What can hang from each mark
pokego: gepin kikozu
ligusog: litek
kikozu: buse pokego
buse: kikozu litek
litek: buse ligusog pemakup pokego
gepin: buse pokego

Every row comes from one small tree of marks. Brackets hold a mark, then the marks that hang from it, in alphabetical order. Every link used is in the known rows. Which tree was each row made from?
Known rows
(kikozu (buse (litek ligusog pemakup)) (pokego gepin)): [ 1.91 -2.76  0.21 -0.57 -2.18 -0.55  0.41 -1.30  3.56 -1.61  0.70 -0.73
  1.54  1.16  1.54 -2.79  3.30  0.77 -1.47  0.01  1.88 -2.14 -2.14 -2.01
 -0.25  1.69  1.44 -2.12 -0.35  0.19 -1.25 -1.50  2.49 -1.42  0.04]
(pokego kikozu): [-2.22  3.20 -0.37  0.81 -0.90 -0.98 -0.37  0.74 -4.16  0.37  0.14 -2.14
 -2.47 -1.31 -2.95  3.99 -2.16  1.19  0.25  2.02 -0.63  2.00  1.49  0.14
  0.07 -6.23  2.28  0.96 -0.33 -1.20  0.79 -1.13 -0.20  3.32  0.80]
(ligusog (litek pokego)): [-4.17  2.45 -1.40  3.19  0.40  1.74 -0.47 -1.03 -1.03  1.82 -0.15 -2.71
 -0.40 -3.99 -2.93 -2.32  2.40  0.06 -1.20 -0.17 -4.94 -2.50 -0.26  3.63
  1.57 -1.38 -0.10 -0.05  0.39 -1.55  1.04 -0.47 -3.27 -0.87  2.98]
(buse kikozu (litek pokego)): [-2.89  4.06 -3.19  3.81  3.03  0.28  1.81 -3.01 -3.16  1.14 -1.85 -2.33
 -3.05 -1.65 -1.04  2.96 -1.49 -1.75  0.51 -4.46 -3.46  1.50  0.56  3.36
  0.72 -1.15  0.92  0.09  1.98 -2.88  0.59  1.69 -3.13 -2.44  3.05]
(ligusog litek): [-2.12  4.11 -1.66  4.26  0.07  0.90 -0.88 -0.85 -1.10  0.30  0.36 -3.75
 -0.20 -5.55 -1.72  0.16  1.90  0.85 -1.37  1.07 -5.06 -4.93 -1.81  2.30
  0.39 -1.40  3.09 -0.18  0.05 -0.87  1.05 -0.11 -2.82  1.65  2.38]
(litek (buse kikozu) ligusog (pokego gepin)): [-0.98 -3.79  3.41 -3.34  0.87 -1.10  0.27 -1.03  1.26 -0.74  0.72  1.92
  0.10  0.79 -1.18 -1.38  2.68 -0.83  0.89  0.93  1.47  1.64  1.54 -0.11
  0.40 -1.15 -1.98  0.31 -0.75 -0.91  3.45  1.79  0.52  0.74 -1.53]
(gepin (buse (kikozu pokego) (litek ligusog pemakup))): [ 1.35  0.90 -0.36  0.79  1.41  0.27  1.83  1.03  1.15 -1.51 -1.94  0.33
  2.51  1.09  4.67  1.25 -2.52 -0.84  1.96 -2.86  1.67 -1.28 -1.13 -1.56
 -0.30  6.09  1.66 -1.31 -1.14 -0.61 -1.30  0.70  1.40 -2.00 -2.35]
(kikozu buse pokego): [-2.74  0.89  0.07  0.20 -1.59  0.81  2.62 -0.73  0.17  0.75 -0.03 -2.35
 -0.78  1.94 -2.59 -1.14  1.07  1.39 -0.95 -0.81 -0.40  0.40  1.04 -2.86
  1.40 -5.62  1.66 -1.52 -1.68 -3.26  3.44 -1.89  1.67 -2.48  0.61]
(pokego (gepin (buse kikozu litek))): [ 2.26  3.45 -3.64 -0.13 -0.85 -1.30  1.03 -4.37 -1.59 -1.32 -1.65 -0.79
 -2.44 -1.34  1.88  3.99 -2.14 -0.40 -0.51  0.22  1.49  3.29 -1.90  0.89
 -1.31  0.85  3.78  0.51  0.45  1.17  0.17  0.57  0.45  0.29  1.19]
(buse (kikozu (pokego gepin))): [-2.59  3.06 -2.34 -2.22 -2.97 -0.82  2.75 -3.26 -2.73 -0.13 -0.98 -2.97
 -1.56 -1.23 -2.31  1.78 -0.44  1.09  0.84  0.68  0.75  5.22  1.54  2.08
 -0.21 -3.98  3.35 -0.76 -0.26 -3.26  1.59 -0.76  2.80 -0.23  1.24]
(kikozu (buse litek) pokego): [-1.46  2.44 -2.15  2.58 -0.34  0.03  2.66 -1.58  1.28  0.07 -0.26 -3.36
 -1.26  1.42 -1.43 -0.31  1.54  0.56 -2.52 -3.42 -2.15 -0.19 -1.49 -1.52
  1.17 -2.68  2.67 -2.46 -0.10 -3.29  1.40 -0.75 -0.39 -3.72  2.19]
(ligusog (litek buse pemakup (pokego kikozu))): [ 0.63 -0.40  0.63  1.81  1.18  1.34 -1.41  2.86  2.09  1.20  1.88  1.06
 -0.21 -0.56 -1.81 -2.53  2.44 -0.25 -2.17 -0.83 -3.26 -0.83 -0.80  1.85
  0.04  1.92 -2.98 -1.35  1.24  1.26 -1.09  2.12 -3.88  1.17 -0.96]
(pokego (gepin (buse litek)) kikozu): [ 2.87  3.22 -3.43 -0.92 -2.41 -2.27 -0.68 -2.05 -1.28 -1.18 -0.39 -0.56
 -2.67 -0.44  0.62  4.57 -2.13  0.28 -2.32  2.19  2.63  4.66 -1.36  1.00
 -1.66 -0.95  2.98  0.88  0.40  2.45 -1.91 -0.60  0.46  3.43  0.92]
(pokego gepin (kikozu (buse litek))): [ 1.74  0.63 -3.14  0.98 -2.44 -2.51 -1.05 -3.44 -0.49 -1.76  0.44 -1.30
 -4.55  0.47 -1.81  4.48 -0.28  0.68 -3.45  0.77  1.66  4.63 -1.73  0.20
 -1.28 -4.80  2.13  0.31  1.53  1.75 -0.29  0.13 -0.21  1.30  2.20]
(pokego (kikozu buse)): [-1.11  0.99 -0.12  1.31 -0.87 -1.12  0.29 -0.17 -1.91 -0.69  0.49 -0.92
 -3.70  1.74 -2.68  3.90 -2.64  0.93 -1.04  0.90  1.38  2.56  1.24 -2.81
 -0.10 -7.58  1.37  1.47 -0.65 -0.21  2.76 -0.75  0.07  0.94  0.16]
(gepin (pokego (kikozu (buse (litek ligusog pemakup))))): [-0.25 -2.48 -0.23 -0.05 -0.49 -1.31 -1.09  1.74  1.18 -1.21 -0.43  0.93
  1.29  0.73  1.19 -0.43 -1.99  0.32 -0.42 -1.50  1.59 -0.81 -1.97 -2.00
 -0.04  0.77 -2.41  1.17 -0.02  1.90 -0.27 -1.54  1.26 -0.92 -1.26]
(litek buse ligusog pemakup pokego): [-0.56 -4.74  6.86 -1.62  2.40  1.83 -0.84  5.10  2.26  1.22  1.79  2.67
  4.18  1.15  0.56 -5.29  3.25 -0.12  2.01  1.33 -1.05 -6.63  2.37 -3.19
  1.23  2.08 -3.29 -0.39 -1.59 -0.45  0.75 -0.09 -0.28  0.83 -2.87]
(buse (kikozu pokego)): [-4.08  3.64 -1.41  0.28 -0.73  0.19  3.25 -1.63 -3.49  0.63 -1.06 -3.11
 -1.04 -0.60 -1.92  2.30 -1.42  0.89  1.77 -1.32 -0.99  3.19  2.28  0.83
  0.71 -4.07  2.99 -1.08 -0.48 -4.75  2.39 -0.34  1.53 -1.80  1.06]

Write each row's tree
[-3.17 -0.13  0.09  0.53 -0.07  0.15  0.46  0.36 -1.53  1.25  0.30  0.18
 -3.83  2.77 -3.98  1.02 -1.59 -0.21 -0.57 -0.49  1.17  4.05  2.48 -0.38
  1.34 -7.12 -2.07  1.30 -0.08 -0.78  2.58 -0.66 -0.67 -1.76  0.87]	(litek (pokego (kikozu buse)))
[ 1.02 -5.93  3.17 -3.32 -1.70 -0.92 -2.23  1.62  1.14 -0.47  1.38  2.81
  0.27  3.06 -0.26 -1.91  0.18  0.16  1.15  2.74  5.12  1.03  1.89 -0.90
  0.09 -1.89 -4.02  2.05 -0.26  2.58 -0.30 -1.03  2.89  0.54 -1.74]	(litek ligusog pemakup (pokego gepin (kikozu buse)))
[ 0.27 -3.04  2.00  3.14  2.20  1.13 -0.79  1.04  2.04  0.07  0.20  0.88
  1.50  1.80  1.37 -2.05  1.04 -0.72  0.15 -2.34 -0.80 -5.92 -0.72 -2.73
  0.91  1.57 -1.97  0.10  0.08 -0.02  0.20 -0.09 -1.13 -3.21  0.51]	(kikozu (buse (litek ligusog pemakup pokego)))
[ 0.04 -4.86  6.10 -1.77  1.31  0.23 -1.43  5.35  1.45  0.39  1.61  3.57
  2.33  2.49 -0.24 -2.56  1.57 -0.13  1.21  0.95  0.30 -1.81  2.50 -2.31
  0.37  0.52 -4.02  0.09 -0.98  0.82 -0.32  0.75  0.03  1.86 -3.70]	(litek buse ligusog pemakup (pokego kikozu))
[-0.31  4.96 -3.72  1.50  0.93 -0.07  3.71 -2.01 -0.50 -0.44 -2.76 -1.76
 -1.07  0.82  1.83  3.42 -2.67 -0.93 -0.47 -3.36 -0.47  3.47 -1.25  0.05
  0.16  1.65  3.67 -1.50 -0.59 -2.41  0.22  0.43 -0.14 -2.61  0.23]	(gepin (buse (kikozu pokego) litek))
[-0.63  0.84 -2.11 -0.59  1.31 -0.71  0.84 -1.09  0.24 -2.15 -3.05  1.13
  2.12 -0.57  3.76  1.38 -3.86 -1.04  1.03 -2.93  1.30  0.54 -2.48 -0.89
  0.35  4.35  0.18  1.11 -1.44  0.49  1.38 -0.89  0.54 -1.91 -1.23]	(gepin (buse kikozu (litek ligusog)) pokego)
[-0.77  0.96 -1.42 -2.90 -1.03 -0.02  1.06 -2.95 -2.00  1.19 -1.02  1.06
 -1.41  0.60 -0.71  0.63 -1.97 -0.47  1.25  1.07  2.92  5.47  1.62  1.54
  0.20 -2.08 -0.60  1.97 -0.56 -0.11  2.18 -0.64  1.00 -1.24  0.66]	(litek (pokego (gepin (buse kikozu))))
[ 3.83  1.64 -1.61 -1.12 -1.18  0.24 -1.03 -1.33 -0.27 -0.28  0.06  0.25
  1.19 -1.55  2.87  0.20 -0.85  0.50 -0.59  2.78  0.88 -1.28 -2.00 -0.43
 -1.55  3.13  2.60  0.27 -0.03  2.11 -2.28 -1.28  1.21  1.61  0.82]	(pokego (gepin (buse (litek pemakup))))
[-0.97 -3.62  3.41 -3.57 -1.54  0.90 -1.94  1.10 -0.22  0.91  0.79  1.58
  3.46 -0.90  0.23 -4.47  2.16  0.62  2.91  3.63  1.46 -4.02  2.03  0.47
  0.48  0.76 -2.03  1.57 -0.61  0.50 -0.71 -1.83  3.10  1.34 -0.40]	(litek ligusog pemakup (pokego gepin))
[-0.19 -1.19  0.42 -3.25 -2.42  0.41 -1.56  0.80 -2.37  1.78  0.71  0.70
 -0.75 -0.24 -2.08 -0.82 -0.59  0.85  1.17  3.08  1.76  3.67  2.58  2.55
 -0.49 -2.27 -2.37  1.41  1.23  1.49 -2.27 -1.19  1.53  1.87  0.65]	(litek pemakup (pokego gepin kikozu))
[ 1.85  1.28 -3.00 -1.13 -0.22  0.08 -0.33  2.43  0.24 -0.12 -1.83  1.30
  1.79  0.30  2.78  0.44 -4.79 -0.19 -0.73 -1.52  1.37  2.01 -2.78 -0.89
 -0.71  4.51 -1.28  0.97 -0.11  3.14 -2.66 -1.92  0.71  0.10 -1.37]	(gepin (buse (litek pemakup)) (pokego kikozu))
[ 2.33  0.16 -1.15 -0.20 -1.40  0.17  0.58 -0.50  2.91 -0.70  1.06 -0.65
  0.63 -2.19 -0.03 -1.87  3.36  0.75 -1.81  0.19 -2.51  0.27 -2.39  2.08
 -0.89  3.88  0.87 -2.98  0.85  0.16 -0.52  2.58 -0.74  0.46 -1.28]	(ligusog (litek (buse (kikozu (pokego gepin))) pemakup))
[ 1.47 -0.38 -0.02 -3.10 -2.32  0.09  0.36  0.45  2.25 -1.03 -0.11 -0.11
  3.57 -0.31  2.88 -2.52  1.46  0.79 -0.09  1.96  2.00 -1.40 -1.26 -0.91
 -0.42  4.36  2.13 -1.60 -1.44  0.42 -2.67 -2.08  3.35  0.49 -0.85]	(kikozu (pokego (gepin (buse (litek ligusog pemakup)))))
[-1.53  3.95 -4.77  0.71 -1.29 -1.64  2.79 -4.93 -1.85 -0.74 -1.45 -3.94
 -2.32 -2.10 -0.84  2.64  0.71  0.15 -0.87 -2.18 -1.62  4.41 -0.89  3.73
 -0.70 -0.57  4.19 -1.84  1.67 -2.95 -0.93  0.98  0.59 -0.89  2.86]	(buse (kikozu (pokego gepin)) litek)
[ 0.42  0.36  1.52  2.97  2.07  0.36 -1.71  2.01 -0.79 -0.31  0.44 -1.10
  3.09 -3.14  2.67 -0.63  1.19  0.12  1.53  0.17 -2.93 -8.59 -0.60 -1.31
 -0.30  3.72  2.25 -0.33  0.27 -0.64 -2.46 -0.32 -0.46  1.39  0.85]	(buse (litek ligusog pemakup))
[ 1.12 -0.70  0.97  0.62  1.50  0.07 -0.75  2.81  0.75 -0.45 -0.82  2.21
  1.83  2.21  3.08  0.46 -2.22 -1.60  1.03 -1.21  1.30 -1.60 -0.42 -0.82
  0.09  4.13 -1.66  0.40 -0.58  2.32 -2.75 -0.54 -0.27  0.25 -1.94]	(gepin (buse (litek ligusog pemakup (pokego kikozu))))
[ 1.92 -3.16  5.29 -0.29  2.92  0.24 -0.14  3.40  0.97 -1.38  1.23  1.44
  3.23  0.45  2.43  0.15  0.29  0.19  2.93  1.01 -0.41 -5.15  1.18 -4.47
 -0.58  2.35 -0.11 -0.76 -1.52 -0.19  1.44  1.62  0.83  1.79 -3.97]	(litek (buse kikozu) ligusog pemakup)
[ 1.93 -2.02  1.74  3.59  2.14  0.49 -1.22  0.99  1.69 -1.18  0.85 -0.63
  1.31  0.64  2.35 -0.22  0.71 -0.17  0.05 -1.34 -0.74 -7.28 -1.55 -4.41
  0.21  1.20  1.09 -0.03 -0.24 -0.02  0.24 -0.24 -0.28 -1.52  0.08]	(kikozu (buse (litek ligusog pemakup)))
[-1.00 -0.85  1.29  2.38  1.56 -0.11 -1.65  2.51 -0.41  0.00  0.04  0.33
  1.07 -0.08  0.52 -0.38 -0.21 -0.93  0.95 -1.48 -1.71 -3.28  0.59  1.06
  0.32  2.17 -1.90  0.23  0.95  0.16 -3.41  0.35 -1.32  0.57  0.52]	(buse (litek ligusog pemakup (pokego kikozu)))
[-1.83  1.51  0.31  2.70  1.98  1.31  0.40  0.31  1.90  1.72  1.17 -0.89
 -0.19 -2.31 -3.09 -2.96  4.64  0.04 -2.97 -1.04 -5.70 -2.59 -1.20  2.00
  1.29 -0.12 -1.10 -0.98  0.02 -0.57  2.44  1.31 -4.76 -0.14  1.06]	(ligusog (litek buse pokego))
[-0.51 -0.87  1.33 -3.43 -1.28 -1.07 -0.02 -0.39  0.11  1.09  1.57  1.83
 -2.46  1.02 -4.03 -0.60  2.14  0.42 -2.18  2.30  0.44  6.01  1.78  1.18
 -0.02 -4.74 -1.91  0.21  0.27  0.40  1.50  0.44 -0.74  2.73 -0.17]	(litek buse (pokego gepin kikozu))
[ 0.54  1.14 -2.99  1.19  0.51  0.18  0.22 -2.76 -1.87  0.90 -1.05 -0.60
 -1.31 -1.25  0.49  1.17 -0.85 -1.21  1.20 -2.18 -0.96  1.68  0.16  3.98
 -0.51  2.45 -0.48  0.27  3.06 -0.37 -2.48  1.33 -0.74 -2.22  2.42]	(buse kikozu (litek pemakup (pokego gepin)))
[ 1.90 -1.46 -1.23  1.36  0.06  0.85 -0.43 -1.48  1.30  1.01  0.44 -0.03
 -0.63  0.71 -0.12 -1.75  1.42 -0.37 -1.47 -1.07 -0.45 -1.59 -0.95 -0.24
  0.23  0.18 -1.33  0.09  1.88  0.86 -0.68 -0.21 -0.86 -3.08  2.28]	(kikozu (buse (litek pemakup (pokego gepin))))
[-0.23 -2.14  1.22 -0.06  0.23  1.45 -0.54  2.46 -0.69  1.61  0.64  1.33
 -1.40  3.49 -1.49 -0.73 -2.22 -0.06  0.61 -0.25  1.97  1.48  2.01 -1.12
  0.52 -3.35 -3.68  1.15  0.39  0.56  0.03 -0.87  0.20 -1.68 -0.38]	(litek pemakup (pokego (kikozu buse)))
[ 3.82 -0.74 -0.31 -2.29 -2.05 -1.93 -2.20  0.47  0.53 -2.47  0.21  1.76
  0.46  0.01  2.86  2.41 -1.96 -0.18 -0.33  3.19  4.04  0.98 -1.80 -0.37
 -2.04  2.98  1.31  0.97 -0.15  4.07 -3.54 -0.05  1.84  4.21 -1.59]	(pokego (gepin (buse (litek ligusog pemakup))) kikozu)
[ 2.09  0.87 -0.15  3.18  1.86  1.12 -0.36  0.93  1.22 -0.51  1.16 -0.70
  0.43 -2.32  0.63  0.31  1.33  0.42 -0.59 -0.85 -4.28 -3.69 -1.78  0.44
 -0.66  3.45  0.89 -1.79  0.60  0.37  0.64  3.51 -3.07  0.63 -1.30]	(ligusog (litek (buse kikozu) pemakup))
[-1.92  1.37 -0.24  2.22  0.71  0.40 -0.53  0.95  1.23  0.90  1.02 -0.23
 -2.05 -1.03 -3.39 -0.59  2.90 -0.21 -3.63 -0.65 -4.02  0.88 -0.54  2.72
  0.74 -1.45 -1.91 -0.76  0.65  0.26  1.12  2.08 -4.74  1.06  0.13]	(ligusog (litek buse (pokego kikozu)))
[ 0.86 -0.79 -0.50  3.62  2.25  1.81  0.29 -0.49  0.85  1.42  0.01 -0.48
 -0.55  1.68 -0.12 -1.49  0.26 -0.44 -0.85 -2.91 -1.98 -3.56 -0.58 -1.63
  0.91 -0.11 -1.57 -0.27  1.19 -0.43  0.27 -0.02 -1.97 -4.03  1.73]	(kikozu (buse (litek pemakup pokego)))
[ 1.49 -5.27  4.75 -4.06  0.70 -0.29 -0.53  1.41  1.92 -0.49  1.23  3.50
  2.27  1.48  1.25 -2.44  2.36 -0.72  2.59  1.54  1.71 -0.47  1.66 -1.08
 -0.48  2.51 -3.31  0.24 -0.25  0.79  0.56  1.94  1.19  0.82 -3.09]	(litek (buse kikozu) ligusog pemakup (pokego gepin))
[-1.35  1.86  0.41 -0.70  0.49 -0.35  3.40  0.54 -0.24  0.40  0.10 -1.09
 -0.62  0.90 -1.86  1.09  1.30  0.64 -0.09 -1.76 -2.15  2.84  1.11 -1.50
  0.37 -2.75  2.06 -2.28 -1.18 -3.92  3.84  1.24  0.17 -0.24 -1.48]	(litek (buse (kikozu pokego)))
[-1.64  2.50 -2.58  1.04  0.05  0.06 -0.05 -3.15 -1.65  1.67 -0.61 -2.13
 -1.25 -2.93 -2.47 -0.92  2.41 -0.48 -1.54 -0.40 -3.13  0.27  0.01  3.87
  0.55 -1.23  0.98  0.05  1.86 -1.04 -1.07 -0.93 -1.77  0.10  4.41]	(buse (litek (pokego gepin)))
[-0.49 -3.80  3.15 -3.71 -2.06 -0.40 -2.65  2.36 -1.03  0.34  0.90  1.99
  1.38  0.17 -0.48 -1.72  0.57  0.33  2.62  3.87  3.26  0.40  2.44  1.33
 -0.33 -0.93 -3.06  2.02  0.15  1.72 -2.37 -1.32  2.76  2.81 -1.06]	(litek ligusog pemakup (pokego gepin kikozu))
[ 1.45  1.95 -1.83 -2.84 -1.90 -0.82  1.10 -3.01 -2.16 -1.16 -0.72 -0.09
 -1.38 -0.53  0.87  3.46 -2.86  0.35  1.02  2.98  3.09  3.91  0.02 -0.19
 -1.09 -2.01  3.17  1.57 -1.05  0.63  1.92 -0.60  2.34  1.48  0.11]	(pokego (gepin (buse kikozu)))
[ 1.20 -0.25  0.06  1.84  3.01  0.56  0.58  0.93  0.40 -0.74 -1.82  1.63
  1.65  1.18  4.43  1.13 -3.30 -2.04  2.74 -3.10  1.20 -1.87  0.18 -0.53
  0.12  5.93 -1.12  0.71 -0.34  0.79 -0.80  1.16 -0.54 -2.48 -1.85]	(gepin (buse kikozu (litek ligusog pemakup pokego)))
[ 1.38 -3.92  2.81 -4.82 -2.18 -0.26 -1.99  2.67  0.76  0.21  0.59  3.60
  2.05  2.33  1.77 -1.63 -1.42 -0.28  1.99  3.84  6.14  1.52  1.39 -0.42
 -0.57  1.43 -3.61  2.17 -1.41  3.48 -1.98 -1.35  3.08  2.02 -2.97]	(litek ligusog pemakup (pokego (gepin buse) kikozu))
